Each row comes from the steps of one walk. Every step used is in the known rows, and no mark comes twice. Write the walk behind each row, first mark first.
Known rows
nikev butuf kolabu tudini sezul: [-11.1   0.8  18.0 -29.6 -31.7  -2.4  -3.5  24.6 -41.2 -10.1  21.5 -25.1
 -17.7   8.0   7.5  -7.8  -9.7  30.1 -14.5  -3.7  -1.4]
kolabu butuf: [ -0.3  -6.9  27.7  -4.9  -4.6 -12.5   1.4   7.9   2.0  17.3  -3.3  -1.5
 -13.9 -11.2  19.4  -3.8 -14.2  -1.1  18.3   4.7 -16.5]
butuf zakav tudini sezul: [ -6.2  11.0 -32.1 -21.9   3.0 -17.6  -3.2  -8.3 -37.3 -33.0 -20.5 -40.3
  31.8   1.5  -6.2   6.7  11.6  32.7 -24.5 -14.1 -15.0]
zakav butuf: [ 23.0  -1.5   5.9   2.1  20.3  10.0   4.0   5.7   1.7   2.0  -5.9  -0.5
   0.5  -8.9   6.5   2.9  24.5  23.4 -12.3 -10.1   5.1]
butuf kolabu tudini: [-14.5  -8.2  -6.9  -1.3 -15.6   6.1   0.3  17.9 -22.4  31.3  41.1 -44.3
 -29.2  22.1  19.2  -4.1 -11.2   7.0 -22.5  18.9   7.3]
sezul tudini: [ 15.7 -22.3  -0.2  11.2   1.1  14.1  13.0 -10.2   8.3   2.4   8.6   0.0
 -25.8  -3.4 -16.7 -12.9  -3.5  -5.4  -6.1   9.3  -3.0]
nikev butuf zakav tudini kolabu: [  4.5  -1.0   8.7  -0.6  12.3 -43.5  16.4   7.8 -50.9  -3.5 -20.6 -42.2
  20.5   6.9  10.7  -2.2  55.7  25.5 -42.9  11.6   6.5]
tudini sozi butuf kolabu: [ 19.2 -15.8  34.4 -26.2   2.7  -7.7   4.6  16.2  12.7  28.2  34.5 -41.6
  -4.3  46.7  28.3 -28.8  38.1  19.7 -17.6   4.0  19.7]
kolabu butuf zakav tudini: [ -0.2  -2.1   0.8  -6.4  19.8 -39.5   6.3   1.4 -17.8  15.1 -22.2 -42.8
  14.4  -8.9  17.7   0.1   6.0  14.8  -5.0   6.0 -32.1]
butuf zakav tudini sezul vage: [-17.6  11.8  -7.7  -6.5  -1.8   1.9 -24.2 -11.5 -40.2 -40.3 -14.2 -48.7
  40.0   2.9  -4.7  35.6  10.1  59.5  -9.3 -32.8 -14.4]
tudini zakav: [ -1.4  18.2   6.0  -1.9  18.1   5.9  16.7   0.4   1.1  19.7  -2.8 -20.4
   3.3   5.8  -0.8  -9.4 -16.5 -14.2  -7.3  -5.8 -24.8]
vage sezul tudini kolabu: [ 15.1 -35.7   4.9  27.0 -41.3  38.1  10.9 -15.8 -18.9   6.5  19.8 -19.1
 -34.2  29.0  -8.0  -1.8  28.4  47.2 -13.0  16.7  31.5]
zakav tudini: [ -0.8  -6.6 -22.6   0.0  11.9  -4.2   2.8   3.0   0.9   4.5 -13.9 -24.8
  10.3  -5.3  -1.1  -2.1  14.7   9.2 -38.6  -4.0  -1.3]
kolabu butuf zakav tudini sezul: [ -7.0   1.8  -7.0 -25.4  -0.1 -34.9  -7.3  -1.1 -34.9 -18.7 -27.7 -40.8
  19.8  -7.6  12.0   5.9  -1.3  29.0  -5.8  -9.8 -29.3]
nikev butuf: [ 16.2   4.5  29.7  -6.0   4.5 -14.9  12.0  12.4  -7.8 -12.3 -17.1  13.3
   3.1 -13.5  -3.3  -9.5  11.0   6.3  11.0  -4.3  -9.9]
butuf nikev: [ 14.1  -7.9  17.4 -15.6 -19.0 -12.5  -5.9  -4.2   3.6  -8.2   4.4   3.2
  22.1   3.6 -10.0  -0.2   8.1 -22.2  23.4  -9.1  10.0]
zakav tudini kolabu butuf nikev: [  2.3 -33.0  28.3  -7.9 -28.3 -36.9  -4.0   5.6 -17.5  25.0  -0.9 -42.3
   5.8   6.0  18.2   1.0  32.6 -10.1 -25.2   2.3  21.6]
kolabu tudini: [ -1.5   1.7 -13.7  -5.2  -2.1  13.9   0.1   6.4 -11.0  28.5  13.8 -30.0
 -34.1   0.3   8.8  -1.4 -20.4   3.6   1.2   2.7  -9.4]
zakav tudini sezul vage: [-21.8  -5.1  -5.1  -4.3 -12.9  21.6 -31.7  -1.2 -22.1 -32.0  -9.7 -35.7
  20.1  -3.0  -6.3  31.0   6.4  54.5 -19.1 -37.0  -5.1]
sezul tudini sozi: [ 22.9 -23.4  -4.7  -3.7   4.0  16.0  28.6 -12.2  23.7  20.5  26.0 -16.6
 -20.0  11.2  -9.5 -34.0   9.1  -2.8  -5.1   3.0   1.5]
sozi butuf: [ 23.8  -4.4  30.0 -13.1  12.3   1.1 -13.6   5.0  11.0   3.2  -4.2 -11.8
 -17.9  10.0  14.8  -7.2  15.0  11.3   4.3  -1.1   0.7]
sezul tudini zakav butuf: [ 34.8  -6.7  12.7  12.2  39.1  34.3  33.0  -3.0  11.8  25.3   2.4 -19.6
 -21.8  -5.5 -10.7 -21.1   5.1   5.3 -24.6  -6.5 -23.6]

Write each row's walk
[  5.4   4.1  20.7   3.6  22.7   8.9  23.8  20.7 -12.1  28.8  17.3 -35.2
  10.1  19.5  16.6 -10.2  20.4  13.2 -41.8  -4.9  -3.7]
tudini zakav butuf kolabu
[ 23.3   8.4  -1.1 -24.3  34.0 -38.1  32.0   5.5 -10.5   3.2 -18.4 -47.5
  38.5   5.6   3.9 -29.7  43.3  24.6 -10.8  -7.6 -21.0]
nikev butuf zakav tudini sozi
[  4.3 -13.2  15.9   4.8   2.8   3.4   3.0  19.9 -10.3  11.0  21.7 -12.4
   4.8  12.0  15.6  -0.4  37.8  24.7 -34.3   5.2  19.4]
zakav butuf kolabu
[ -9.3  -5.7 -24.7   7.6   5.9 -30.6   7.4  -4.9 -46.1   7.5   1.0 -57.9
  16.8  20.3  15.8   8.3  47.0  19.7 -54.2  14.7  14.9]
butuf zakav tudini kolabu
[ 12.6  -2.9   8.3   8.1  20.0  21.8  30.3  -9.9  11.4  20.2   3.3 -18.3
 -24.7   3.6 -15.8 -26.1 -19.7 -17.1 -14.2   0.6 -28.9]
sezul tudini zakav
[ -5.5  12.5  31.6 -12.1  10.2  -1.8  27.6  30.1 -27.6  39.5  23.2 -46.5
 -21.2  16.3  11.3 -23.9 -15.6   4.9 -22.1   6.5 -29.2]
nikev butuf kolabu tudini zakav
[ 29.0 -19.3  24.4  18.9   1.5  55.5  34.7   5.2  -6.0  22.2  21.6 -37.0
 -12.8  30.7  -3.8 -21.4  22.5  57.3 -27.9  -0.7  -3.3]
vage sezul tudini zakav butuf kolabu
[ -6.0  -6.4  23.8 -11.4 -11.0  -6.7  11.8  29.0 -28.5  21.1  23.4 -25.7
 -25.7  10.0  13.5 -13.6   1.6  14.4 -14.4  13.5  -3.4]
nikev butuf kolabu tudini
[ 35.7  -9.8  25.6 -11.5  -0.6  -2.4  -2.2   1.7   5.2  -4.6  -0.9   2.0
  23.0  -5.2  -2.7  -2.1  34.8  -0.3   9.8 -21.6  11.3]
zakav butuf nikev
[ 13.7 -15.3  47.8 -17.9 -24.4 -27.9  -8.1   3.4   5.8   7.1   0.1   3.1
   8.7  -9.6   6.8  -2.5  -3.7 -27.1  42.1  -7.0  -5.6]
kolabu butuf nikev
[-18.8  10.9  -0.9  -4.5   2.2  15.4  18.8  17.6 -22.0  53.9  35.4 -61.0
 -27.9  30.1  19.4 -14.4 -27.5  -4.6 -33.1   9.3 -19.9]
butuf kolabu tudini zakav
[ -9.7  -5.5 -12.2 -17.9 -12.4   5.9  15.6  17.7  -7.1  55.5  58.8 -58.7
 -24.6  38.4  23.2 -25.4   3.0   8.8 -24.1  12.6  11.0]
butuf kolabu tudini sozi
[ -9.3   7.3 -20.4 -24.6 -18.2  22.6 -14.7   2.0 -27.5  -1.4  14.5 -26.2
 -28.7   2.0   4.4   1.1 -29.8  23.3  -0.7 -16.0 -10.8]
kolabu tudini sezul
[  7.0 -14.6  36.9 -11.9  -1.8  -9.4 -10.9  16.8  -3.2   8.6  17.9 -26.8
 -12.7  27.8  22.4  -6.8  26.8  17.4 -21.2  11.5  17.4]
sozi butuf kolabu
[ 48.4 -18.4  30.6   0.2  19.9  19.9  27.5  -7.7  14.1  14.3   4.9 -17.6
  -1.3  -3.9 -18.3 -20.9  15.4 -18.6  -3.4 -18.4 -16.5]
sezul tudini zakav butuf nikev
[ 21.5 -46.6  43.9   2.3 -38.5 -17.4   6.0  -7.5  -9.1  22.2  24.6 -14.1
 -27.4   4.3   2.1  -8.9  14.3 -23.1   4.1  14.7  19.6]
sezul tudini kolabu butuf nikev
[ 63.2 -35.2  41.2 -29.9  -2.7   4.5   8.7 -11.7  39.7  14.4  25.9 -24.1
 -14.8  22.5  -3.8 -41.7  31.7 -10.8  19.6 -12.0   8.8]
sezul tudini sozi butuf nikev
[ 31.5  -2.2  10.1 -32.1  17.0  14.7   2.8  10.1  19.5  49.7  24.7 -59.2
 -43.9  27.5  29.9 -30.1   4.4  19.5   6.2  -5.4  -7.6]
kolabu tudini sozi butuf
[ 32.7 -38.4  34.3 -14.5   2.8   5.8  16.5   6.8  23.2  28.1  44.0 -40.2
 -33.0  40.0  11.9 -43.7  34.3  13.0 -27.5  15.2  18.8]
sezul tudini sozi butuf kolabu
[-20.3   8.7   2.8  -9.2 -25.5  38.7 -34.4   1.5 -32.5 -10.0  23.2 -34.0
 -20.7   4.5   3.7  32.5 -32.0  48.4  16.9 -34.1 -11.3]
kolabu tudini sezul vage
[-21.8   0.3  39.7 -15.0 -37.9  17.8 -19.5  24.3 -52.5 -15.9  31.1 -32.4
 -12.5  10.2   7.6  19.5  -8.8  59.7   0.3 -21.7  -2.7]
nikev butuf kolabu tudini sezul vage
[ 11.1 -10.6  -5.5 -13.2   5.3  17.5  20.1  24.1  -8.5  58.4  53.4 -59.8
 -21.3  30.7  33.4 -24.9  24.3  32.1 -33.4  -0.1  14.1]
zakav butuf kolabu tudini sozi
[ 58.6 -18.0  26.7   4.1  -1.9  52.7  25.9 -13.8   9.4   9.8   3.4 -18.9
   7.0  12.5 -24.4 -18.0  19.1  28.7  19.4 -28.7  -9.2]
vage sezul tudini zakav butuf nikev
[ 13.9   9.1   5.1 -11.5  29.6 -39.4  17.2   6.7 -25.9 -16.6 -36.1 -26.1
  32.0 -11.9  -1.6  -6.3  30.3  21.6 -17.1   1.3 -25.0]
nikev butuf zakav tudini
[-11.1  -9.6  43.4 -20.7 -30.2  31.7 -43.2  19.0 -34.3  -2.0  38.3 -58.6
 -32.7  33.7  25.3  24.8  -6.5  65.7  -5.0 -23.4   4.6]
sozi butuf kolabu tudini sezul vage
[ 44.3 -11.9  11.9  17.9  19.8  61.5  31.7  -8.9   5.1  14.6  -3.3 -23.8
 -13.4  10.8 -13.7 -18.3   9.5  50.9  -2.6 -16.4 -18.3]
vage sezul tudini zakav butuf
